Each row was made from one walk, in order. Every step used is in the known rows, and no mark comes twice. Write each row's walk.
Known rows:
dese-vabub-sivan: 15,22,-25,-8,2,-7,8,-8,-21,-5,23,26,-23,-26,-15,3,-3,-26,-8,-13,7,29,7,15,-1,11
vabug-rosig: 4,3,2,-15,-11,-6,2,7,10,0,-3,-21,-3,14,1,15,-8,-12,-13,-1,1,-27,-22,-10,-15,-7
vabug-sivan-rosig-vabub-dese: 8,40,-5,23,30,-8,16,19,-3,-28,-10,40,-22,-20,17,9,16,-15,16,-13,-8,47,12,10,-1,18
vabub-sivan-rosig: 19,30,0,3,27,-18,19,-1,-12,-3,7,6,-16,8,-3,23,16,-13,0,-8,-8,21,2,-10,-28,-13
rosig-vabub-dese: -7,17,-15,13,23,9,7,2,-28,-9,-5,36,4,-20,12,-6,-10,0,-5,-4,6,33,12,22,24,30
keba-dese-vabub-sivan-vabug-rosig: -1,21,-33,-18,-12,12,23,1,26,-8,12,-4,-30,-33,-21,9,-39,-26,-9,-3,-5,3,-33,11,-42,44
vulo-keba-dese: -4,6,-2,2,5,19,-4,29,10,6,-7,8,-10,-3,10,26,-19,1,-3,3,-3,8,4,13,-8,14
vulo-dese-vabub-sivan-vabug: -14,10,-43,-1,22,7,26,-12,11,-1,25,25,-32,-54,-5,1,-30,-18,-7,-1,-1,31,-11,6,-14,31
keba-vulo: 16,4,17,16,-16,32,-1,17,19,-7,8,-6,-8,1,0,-5,-22,0,-11,21,3,-7,6,10,-5,18
sivan-vabug-rosig-vabub: -13,-7,-10,-19,-7,7,18,2,37,1,-7,17,0,-13,0,-14,-30,-16,0,6,4,0,-26,7,-27,15
vabug-rosig-vabub: 6,1,-2,-13,-10,0,0,13,6,-4,-7,10,5,-1,9,-7,-13,-17,-5,0,9,3,-15,2,-6,11
vabug-sivan-rosig-vabub-dese-vulo: 20,39,17,25,58,-4,18,24,2,-42,-12,32,-17,-20,25,2,13,-9,12,-5,-10,61,22,-6,-14,15
dese-keba: 0,-12,1,-14,24,21,-4,1,-21,-16,9,1,10,17,3,7,1,10,-7,4,-6,9,-6,9,8,-3
vabug-sivan-vabub: -3,2,0,4,-32,11,-13,4,4,-8,5,15,-34,2,5,20,5,-17,22,-8,-13,12,24,18,-7,-7
sivan-rosig-vabub-dese: 6,32,-2,22,37,-5,16,9,-17,-11,-22,41,7,-9,19,-4,-2,-1,3,-1,-5,48,3,4,-3,24
sivan-vabub: -6,-7,2,2,-25,14,-13,-6,-10,10,-6,16,-4,12,7,7,-12,-3,9,4,-9,11,15,12,-8,-2
vabub-rosig-sivan-vabug: -6,5,-6,16,6,13,25,17,34,-32,3,30,-21,-19,2,9,-7,-6,32,11,-8,12,-22,22,-17,13
leko-rosig-vabub: 10,4,10,-4,-5,-13,-13,15,6,-3,-3,21,2,-2,21,-8,-16,-3,-9,4,8,11,-15,1,4,7
vulo-keba-dese-vabub-rosig-sivan-vabug: -2,18,-22,16,-1,27,21,46,45,-30,-5,62,-37,-45,8,18,-36,-15,29,12,-8,42,-23,44,-25,45
keba-dese-vabub: 9,12,-15,9,-19,15,-5,11,9,-11,-11,9,-1,-31,-4,-20,-24,0,7,1,-3,25,-8,10,-3,55
leko-rosig-vabub-sivan-vabug: -4,10,-9,-15,12,-9,14,-2,14,0,23,30,-23,-18,2,6,-24,-16,-12,1,6,16,-15,13,-21,3
sivan-rosig-vabub: 16,14,9,9,13,-8,7,14,8,-5,-22,36,13,-3,15,-22,1,-6,15,2,-3,41,0,-6,-18,11
vabub-rosig: 10,7,3,21,12,-3,10,9,-11,-12,-3,21,8,0,9,6,3,9,14,11,4,13,-24,10,4,15

Which walk is each row?
-8,-17,-8,-1,40,29,-2,6,-18,-15,10,-10,8,3,22,12,-12,15,-12,8,-9,12,-13,-1,17,13 => vulo-dese-keba
-7,24,-8,0,-26,18,-3,17,-11,-22,-2,-1,-36,15,15,48,-16,-26,0,-8,-17,-7,10,21,-7,-1 => vabug-rosig-sivan-vabub-dese
-8,21,9,11,33,19,-1,23,-13,-14,7,37,-47,0,26,59,-6,-17,-4,-3,-13,35,45,22,-10,-19 => vabug-sivan-vabub-dese-vulo-keba
13,3,20,14,20,24,-4,19,12,-21,-11,-23,7,-8,11,-10,-14,17,2,11,-9,16,5,-13,-16,32 => keba-dese-vulo
6,18,-35,5,19,0,9,-2,-19,-5,24,16,-26,-42,4,7,-14,-20,-12,-9,4,33,-1,4,9,27 => vulo-dese-vabub-sivan
2,17,11,14,51,9,11,3,-20,-20,-1,-2,0,-5,13,10,-7,11,-17,5,-4,19,12,-6,2,9 => vabub-dese-vulo
-14,6,-20,-11,17,3,25,-18,7,3,25,10,-26,-16,-19,14,-9,-13,-3,-3,-2,5,-1,11,-23,-4 => vabub-sivan-vabug
-5,11,-7,-13,-1,41,-5,17,-32,-37,7,0,-25,33,17,55,-16,-16,-9,-4,-22,0,4,31,0,-5 => vabug-rosig-sivan-vabub-dese-keba
3,12,-19,13,-6,9,25,18,35,-36,2,55,-26,-41,-3,-8,-18,-16,33,9,-4,34,-27,30,-17,32 => dese-vabub-rosig-sivan-vabug
7,8,4,25,-19,7,-3,13,-7,-21,1,37,-25,2,15,28,8,-9,36,3,-8,24,1,28,-3,8 => vabug-sivan-vabub-rosig
4,0,6,24,-12,12,-1,4,-19,-2,-10,37,5,14,16,16,-10,6,24,15,-4,23,-8,22,-4,15 => sivan-vabub-rosig
17,7,-6,27,-11,36,0,23,23,-11,9,10,-14,-38,13,-17,-44,-6,-15,21,4,20,-5,7,4,55 => keba-vulo-dese-vabub
-5,9,-29,26,10,16,25,24,37,-36,3,45,-28,-56,15,-4,-29,-11,29,12,-8,39,-33,20,-8,49 => vulo-dese-vabub-rosig-sivan-vabug
26,14,-2,47,1,33,10,32,13,-23,5,31,-6,-38,22,-10,-41,3,-1,33,7,32,-30,17,8,71 => keba-vulo-dese-vabub-rosig
13,14,12,-5,-17,-10,-12,29,22,-26,9,-9,-29,6,15,22,-2,-13,-1,-4,-8,-16,-9,-2,-6,-17 => leko-rosig-sivan
-1,16,6,8,65,14,8,25,-20,-9,-2,53,-6,-16,30,16,-18,-4,-18,6,7,53,29,16,6,5 => rosig-vabub-dese-vulo-keba
1,18,11,19,13,33,-4,17,-15,-35,-1,14,-28,3,22,25,-10,-8,7,0,-21,33,43,15,-5,0 => rosig-sivan-vabub-dese-vulo
8,0,9,29,0,41,1,24,21,-8,10,-15,-9,-14,19,-1,-32,6,-16,25,0,-3,0,-2,5,36 => keba-vulo-dese
-16,-2,-9,-4,-7,14,15,8,44,-21,7,10,-29,-18,-7,3,-10,-14,19,-1,-12,-1,2,14,-21,-4 => rosig-sivan-vabug
5,0,19,-6,41,4,3,24,8,0,3,17,-10,4,18,21,-8,-5,-13,9,1,20,18,-3,-18,-26 => dese-vulo-keba
-5,3,0,-4,25,65,23,16,10,-29,11,18,-2,-1,6,7,-57,-2,-31,28,-1,6,-24,34,-11,44 => sivan-vabug-rosig-vabub-dese-keba-vulo
-11,20,-9,15,-14,28,-6,10,-21,-21,-1,21,-34,2,13,32,-9,-13,12,-9,-18,18,34,30,9,4 => rosig-sivan-vabub-dese
18,14,-11,18,1,-7,9,9,-10,-15,-5,47,5,-23,4,-10,-8,-4,14,8,7,35,-29,19,4,35 => dese-vabub-rosig
4,13,-16,0,-6,14,-5,30,13,2,-7,32,-15,-27,5,9,-29,-11,-3,1,0,30,-2,22,-8,33 => vulo-keba-dese-vabub
6,11,10,18,-6,82,-9,27,-21,-45,18,17,-31,20,15,37,-32,-3,-7,16,-22,20,33,48,11,21 => rosig-sivan-vabub-dese-keba-vulo
-18,11,-1,-12,57,15,29,22,21,-5,-4,40,-16,-15,22,25,-42,-16,-26,13,4,24,-6,12,-31,4 => sivan-vabug-rosig-vabub-dese-vulo-keba
-10,9,-18,-25,6,-4,28,-10,16,3,23,-11,-29,-1,-18,29,-16,-26,-16,-4,-1,-22,-24,0,-39,-9 => vabub-sivan-vabug-rosig
